Each row was made from one small tree. The marks that hang from a mark follow it in brackets, in alphabetical order. Every link used is in the known rows. Write each row's tree.
Known rows
volip[bire]: [ 0.88  0.65  1.86  0.70 -1.07 -0.51  1.78  0.14 -0.50 -1.05  1.77  3.88
 -2.40 -1.24  0.45  0.40 -0.06 -0.30 -0.24 -1.34  1.10  1.32 -0.57  0.63
  0.63]
volip[bire[berib] digerin[rulamup]]: [-1.78  0.79 -1.55  1.95 -0.57 -2.12 -0.50  0.72  1.72 -1.15 -2.28 -0.50
 -1.17  2.58 -2.14 -0.15  0.61  2.63 -0.30  3.17  2.62 -3.98 -0.87 -1.85
 -0.34]
berib[bire[rukeb[digerin]]]: [-1.32  0.82  0.37 -0.34 -2.93 -3.51  0.23 -1.09  0.22  1.13  1.03  1.53
 -0.71 -1.08  1.12  1.64  2.37 -1.84 -3.57 -3.35 -1.46 -1.18 -0.02  3.57
  0.24]
bire[rukeb rulamup]: [-0.60 -0.15  0.34 -0.21  1.97  0.59  1.53  0.11 -1.45  0.51  0.03  0.28
  1.06  4.44  0.80  2.13  1.05 -1.83 -1.35 -0.88  0.71  3.52  1.15  1.21
 -1.83]
rukeb[digerin[rulamup volip]]: [-0.72 -0.20  2.85 -0.69 -2.36 -0.96  1.18  0.94 -1.70  2.15 -1.58 -1.39
  1.18 -0.32  0.14  0.79 -4.49 -0.13  0.72  0.13 -2.38  0.95 -1.44 -0.96
  1.89]
berib[digerin]: [-0.10  0.67  1.14 -1.14 -2.64 -0.82  2.38  0.56 -0.72  0.65 -1.54  1.29
 -1.77 -0.72 -0.19  0.21 -3.69 -1.07  0.32 -3.35 -0.59  0.62  1.27  0.51
 -0.02]
rukeb[digerin]: [-1.40  0.66  3.42 -0.47 -3.69 -3.13  1.98  0.24 -0.12  2.13  0.14  1.91
 -0.03 -0.17 -0.23  2.01 -3.12 -1.57 -1.22 -1.77 -1.09 -0.24  1.34  1.34
  0.29]
volip[digerin[rulamup]]: [-1.26  0.77  1.94 -0.24 -1.95 -2.43  2.00  2.35 -0.39  0.42 -2.14 -1.10
 -0.24  3.52 -2.42  1.28 -3.80  1.48 -0.48  3.10  0.99  0.13 -0.32 -1.04
 -0.80]
volip[bire[berib lago rulamup] digerin]: [ 0.86  0.83 -2.66  0.51  3.16  1.11 -1.59  0.79  3.23 -1.97 -0.46 -1.74
  0.00 -0.15 -0.94 -2.64  1.81  0.84  0.53  3.02  3.91 -3.29  1.89 -1.65
 -1.90]
digerin[rulamup volip]: [ 1.03 -0.32  2.72 -0.40 -0.82  0.08  1.37  1.50 -1.93  1.08 -1.23  0.55
 -0.27  0.29  0.05  0.98 -4.16 -0.20  1.20  1.50 -0.83  4.92 -1.83 -2.17
  1.27]
volip[bire digerin]: [ 0.05  1.49  1.08  1.01 -0.25 -1.26  1.43  1.75  0.82 -3.54  0.36  1.99
 -2.33 -1.63 -0.74 -1.12  0.15  1.62 -0.72  0.91  1.55 -0.07 -0.26  0.59
 -0.03]
rukeb[digerin[volip[bire[lago]]]]: [ 2.53  0.01  1.61 -0.74 -0.01  1.84 -0.66 -0.26  0.54 -1.78  2.35  0.60
 -0.38 -6.90  1.43 -2.71 -1.05 -0.34  2.02 -2.20 -1.30  0.26 -0.48 -0.06
  2.23]
lago[digerin[rulamup volip[bire]]]: [ 0.70 -0.41  0.63  0.50  0.14  0.74  0.06  0.52 -1.19 -0.32  0.61  0.68
 -0.15 -2.43 -0.59 -0.84 -0.63  2.16  1.09  2.79 -2.15  0.42 -2.38 -1.11
  2.24]
bire[berib rukeb]: [-1.95 -0.29 -0.79  2.22 -0.58 -2.50 -0.96 -1.08  0.74  0.57 -0.64  3.80
 -0.30  3.14 -0.05  2.85  2.20 -1.80 -2.00 -1.09  1.04  3.57  1.38  0.49
 -1.32]
rukeb[digerin[rulamup volip[bire]]]: [-0.10  0.00  1.40 -0.08 -0.97  0.41  0.74  0.21 -1.34 -0.35 -0.23 -1.15
 -0.06 -1.77  0.92 -0.76 -2.01  1.02  1.33 -0.31 -1.65 -1.64 -2.61 -0.50
  2.68]
bire[berib]: [-0.78  0.42  1.12  1.40 -2.17 -3.14  0.11  0.04  1.34  2.10 -0.98  4.23
 -1.12  1.11 -0.72  2.15 -0.87 -1.65 -1.35  0.77  1.62  2.57  1.51 -0.87
 -0.86]
digerin[rulamup volip[bire]]: [ 1.68 -0.14  1.38  0.40  0.31  1.51  0.92  0.72 -1.79 -1.33  0.17  0.65
 -1.51 -1.35  0.62 -0.69 -1.66  1.19  1.73  0.91 -0.12  2.47 -3.12 -1.74
  2.11]
lago[digerin]: [-0.72  0.36  2.39 -0.06 -2.51 -2.79  1.16  0.86  0.11  2.51  0.74  3.71
 -0.12 -0.63 -1.52  1.76 -1.48 -0.55 -1.41  1.49 -1.55  1.59  1.53  0.95
 -0.17]
berib[digerin[rulamup]]: [-0.99  0.03  0.88 -1.46 -3.26 -0.29  2.40  0.24 -1.61  2.28 -2.72 -1.52
 -0.74  2.23 -1.08  0.93 -5.06  0.13  0.90 -2.17 -0.50 -1.84 -0.11 -0.77
  0.08]

Write each row's tree
[-0.68  0.97  0.67  0.59 -0.78 -1.00  1.61  1.48 -0.23 -1.94 -0.73 -0.95
 -1.36  1.53 -1.58 -0.35 -1.17  2.72  0.09  2.12  1.58 -2.53 -1.63 -0.66
  0.07]
volip[bire digerin[rulamup]]
[-1.19 -1.31  1.26 -1.19 -2.10 -0.44 -0.45 -1.71 -0.85  2.07  0.93 -2.45
  2.43  2.84 -0.71  2.05 -1.60 -0.84  0.38 -2.72 -1.18 -2.37  0.56  0.87
 -0.42]
bire[lago rukeb[digerin[rulamup]]]
[ 1.19  0.56 -3.19 -1.49  2.91  2.50  0.18  0.57 -0.92 -1.27 -2.06 -2.74
 -0.93 -2.69  3.16 -2.31  1.89 -1.21 -0.61 -2.27 -1.30  2.18 -0.77  1.33
  0.45]
berib[bire[rukeb rulamup] digerin[volip]]
[-1.89  0.14 -0.96  1.20  0.89 -0.29  0.50  0.31 -0.83 -3.54 -0.55 -1.53
 -0.38  3.52 -0.74  0.28  2.13  2.85 -0.55  0.43  0.99 -2.01 -1.75  0.80
 -0.44]
volip[bire[rukeb] digerin[rulamup]]
[-0.13 -0.54  1.99 -0.21 -1.14 -0.86  0.36  1.41 -1.38  2.21 -0.86  0.51
  0.86 -0.80 -1.22  0.70 -3.08  0.96  0.66  3.89 -2.85  2.74 -1.06 -1.43
  1.44]
lago[digerin[rulamup volip]]
[ 0.70  0.27 -0.95 -2.16  0.24  0.18 -0.86 -1.08  0.69  2.00  1.80 -2.51
  1.37 -0.67  1.48 -0.01  2.35 -2.35 -1.80 -2.33 -0.14 -2.55  1.43  2.58
 -1.20]
berib[bire[lago rukeb[digerin] rulamup]]
[-0.05 -1.00  0.81 -0.16 -0.39 -0.57 -1.39 -1.12  0.51  0.48  2.61  2.17
  1.41 -0.82 -0.82  1.14  1.25 -1.03 -0.45 -0.64 -1.74  1.87  2.37  1.72
 -1.16]
bire[lago[digerin] rukeb]
[ 3.25  0.09  0.53 -1.19  2.07  3.14  0.85  0.01  0.11 -0.15  2.66 -0.01
 -0.31 -1.05  0.82 -1.29 -0.07 -0.82  1.39 -0.19  2.22 -0.33  0.89 -0.57
 -0.82]
volip[bire[lago rulamup]]
[ 0.37  1.56 -0.22  0.19  2.28  0.58  1.95  2.27  0.39 -2.47 -0.49 -0.96
 -0.90  0.82 -0.25 -1.68  0.64  1.47 -0.47  2.23  2.35 -1.32  0.24  0.15
 -0.97]
volip[bire[rulamup] digerin]
[ 0.27 -0.21  0.83 -1.24 -1.19  1.36  1.43  1.13 -2.09  0.56 -3.46 -2.13
 -0.65 -0.67  0.31 -0.84 -5.31  0.39  2.25 -1.11 -1.74  2.13 -1.37 -1.72
  1.69]
berib[digerin[rulamup volip]]
[-0.61  0.40 -0.38  1.81 -0.25 -1.23 -1.39 -0.44  1.55 -1.04 -0.65  2.05
 -0.78 -4.08  1.14 -1.41  0.88 -0.04 -0.15 -0.76 -0.51 -0.37 -0.49 -0.53
  2.19]
rukeb[digerin[volip[bire[berib]]]]
[ 0.69  0.72 -0.87 -0.67  1.06 -0.50  0.85  0.02 -0.57  0.90  0.67  0.34
 -0.55  1.96  1.78  1.18  3.43 -2.05 -2.89 -0.57  0.95  2.14  0.09  2.12
 -1.46]
berib[bire[rukeb rulamup]]
[-3.31 -0.65  1.27 -0.23 -2.77 -1.96  0.97 -1.16 -1.69  2.07 -0.53 -1.25
  1.80  4.78 -0.35  3.22 -1.27 -0.43 -1.14 -2.41 -1.62 -1.92 -0.29  1.63
 -0.16]
bire[rukeb[digerin[rulamup]]]
[ 0.62 -0.84  1.93 -1.29 -2.30 -0.77 -0.18  0.01  0.03  3.80  1.16 -0.03
  1.32  0.58 -2.52  1.34 -3.36  0.21  0.97  2.31 -1.21 -1.38  1.02 -1.02
 -0.51]
bire[lago[digerin[rulamup]]]
[ 2.57 -0.82 -1.21  0.79  0.95  1.98 -2.48 -0.68  1.03 -0.57  0.05  0.06
 -0.55 -2.39  0.11 -1.69 -0.44  0.67  2.77  1.52  1.58  0.57 -1.64 -3.70
  1.13]
digerin[rulamup volip[bire[berib lago]]]
[ 0.38 -0.09 -2.22 -1.15 -0.43  0.84 -0.19 -0.22 -1.63 -0.68 -2.51 -2.45
 -1.31 -1.73  1.57 -1.14  0.04  0.21  0.07 -2.50 -1.99  0.67 -2.65  0.42
  1.54]
berib[bire[rukeb] digerin[rulamup volip]]
[-2.99  0.03 -3.31  2.68  0.89 -1.50 -1.63 -0.49  1.22 -3.02 -2.02 -1.17
 -0.25  4.36 -1.44  0.27  3.55  2.68 -0.96  1.58  2.25 -3.21 -1.11 -0.26
 -0.88]
volip[bire[berib rukeb] digerin[rulamup]]
[ 2.05  0.93  0.93 -0.23  0.24  0.32  0.07  1.20  1.70 -3.43  1.88  0.73
 -1.67 -3.46 -1.00 -2.36 -0.13  1.33  0.94  0.71  1.95 -1.05  0.55 -0.35
 -0.38]
volip[bire[lago] digerin]
[-1.06  0.81 -1.55  0.90  4.02  1.30  0.82  1.12 -0.11 -4.38 -0.07 -1.64
  0.10  2.60  0.63 -1.12  3.98  1.43 -1.05  0.46  1.69 -0.33  0.07  1.57
 -1.41]
volip[bire[rukeb rulamup] digerin]
[-2.45 -1.36 -1.22  0.19 -1.92 -1.60 -2.39 -2.51  1.19  2.74 -0.60 -2.01
  2.69  3.87 -0.84  2.24 -0.07 -0.93 -0.01 -1.65  0.04 -4.05  1.37 -0.16
 -1.03]
bire[berib lago rukeb[digerin[rulamup]]]
[ 3.22 -0.97  0.05  0.47  3.13  3.55 -1.51 -1.04 -0.37 -4.66  3.21  1.90
 -0.75 -4.87  2.15 -2.08  2.45 -0.25  1.98 -2.70 -0.23  4.80 -1.03  0.22
  1.06]
digerin[volip[bire[lago rukeb]]]
[ 0.06  0.19 -2.59  1.52  3.59  1.07 -1.69  0.55  1.39 -0.14 -0.68  0.89
  0.58 -2.35  0.51 -1.89  2.78  0.77  0.09  4.34 -0.24  0.21  0.32 -1.37
  0.66]
lago[digerin[volip[bire[berib rulamup]]]]
[ 0.77 -0.18 -2.56  0.43  2.09  1.17 -2.23 -0.79  2.64  1.65  1.44  0.30
  1.06 -1.10 -0.90 -1.36  2.54  0.02  0.31  3.04  1.44 -3.58  2.44 -1.00
 -1.23]
volip[bire[berib lago[digerin] rulamup]]
[ 2.54  0.09 -1.24 -1.70  1.76  1.07 -0.57 -0.54  0.31  0.75  1.99 -0.54
  0.02 -0.10  1.55  0.07  2.88 -2.35 -1.21 -0.76  1.42  1.33  0.84  1.39
 -1.77]
berib[bire[lago rukeb rulamup]]
[-0.59 -1.13 -0.17 -0.47 -0.87  1.12 -0.79 -2.54 -0.66 -0.42  2.19 -2.34
  1.36  0.83  0.15  0.35  0.89  0.41  1.02 -3.31 -0.47 -5.16 -0.70  1.34
  0.30]
volip[bire[lago rukeb[digerin[rulamup]]]]
[-1.92 -0.94  1.20 -0.15 -0.56 -0.27  0.08 -0.25 -2.00  0.31 -1.40 -1.99
  2.02  1.61  0.70  1.42 -1.39 -0.15  0.20 -1.53 -2.90  2.08 -1.47  0.42
  1.38]
bire[rukeb[digerin[rulamup volip]]]
[ 0.52 -0.84 -0.64  0.55  0.98  1.14 -1.69 -1.65  0.63 -1.97  4.01  2.28
  0.14 -2.48 -0.33 -0.60  3.72  0.38  0.15 -1.31 -1.14 -0.96  0.98  2.03
 -0.33]
volip[bire[lago[digerin] rukeb]]
[-3.62 -0.17 -1.82  0.77  0.76 -1.62 -0.62 -1.16  0.99  2.28 -1.67 -1.23
  2.71  4.68  0.64  2.21  2.33 -1.82 -2.14 -0.98  0.21 -1.35  2.31  1.32
 -1.67]
bire[berib rukeb[digerin] rulamup]
[ 1.98 -0.01 -0.52  1.20 -0.40 -0.01 -1.66 -1.31  2.46 -0.18  1.83  3.50
 -1.72 -2.19 -0.24 -0.67  1.14 -0.73  0.62 -0.45  2.76 -1.07  1.02 -1.30
 -0.44]
volip[bire[berib lago]]
[ 1.33 -0.25 -0.96  0.64  5.02  3.81  0.22  0.22 -1.73 -3.81  0.94 -0.10
  0.14 -0.68  2.80 -1.44  3.50 -0.14  0.68 -1.02  0.02  4.70 -1.42  0.52
  0.58]
digerin[volip[bire[rukeb rulamup]]]
[ 1.15 -0.39 -2.53 -2.30 -1.92  1.10 -0.84 -1.65 -0.31  1.05 -0.48 -3.11
 -1.08 -0.60  0.30 -0.57 -0.03 -0.50  0.47 -3.77 -0.32 -3.52 -0.53  0.82
 -0.39]
berib[bire[lago rukeb] digerin[rulamup]]
[-2.19 -0.05 -1.48  0.01 -3.11 -1.52  0.34 -0.44  0.32  3.07 -4.23 -1.10
 -0.61  3.36 -1.50  1.15 -3.53 -0.16  0.39 -0.77  0.66 -2.97  0.63 -1.83
 -0.48]
bire[berib[digerin[rulamup]]]
[ 0.27 -0.99 -0.67 -1.09  2.33  1.42 -0.90 -0.43 -0.02  1.40  1.89 -0.67
  2.76  1.59 -0.50  0.63  1.60 -1.11 -0.26  0.79 -0.99  0.73  2.80  1.25
 -2.14]
bire[lago[digerin] rukeb rulamup]
[ 1.41 -0.57 -1.45 -0.18  2.72  1.25 -2.82  0.74  2.25  2.32 -0.64 -0.37
  2.20 -2.53 -0.44 -1.48 -0.13 -0.84  1.12  4.40 -0.52  2.49  2.47 -2.49
 -0.59]
bire[berib lago[digerin[volip]] rulamup]
[ 1.35  0.30 -0.27  0.20  3.56  2.24  0.35  1.44 -0.60 -0.98  0.88  0.43
  0.23 -3.13  1.01 -2.12  0.97  0.96  0.56  2.89 -1.47  1.72 -0.50 -0.24
  1.16]
lago[digerin[volip[bire[rulamup]]]]
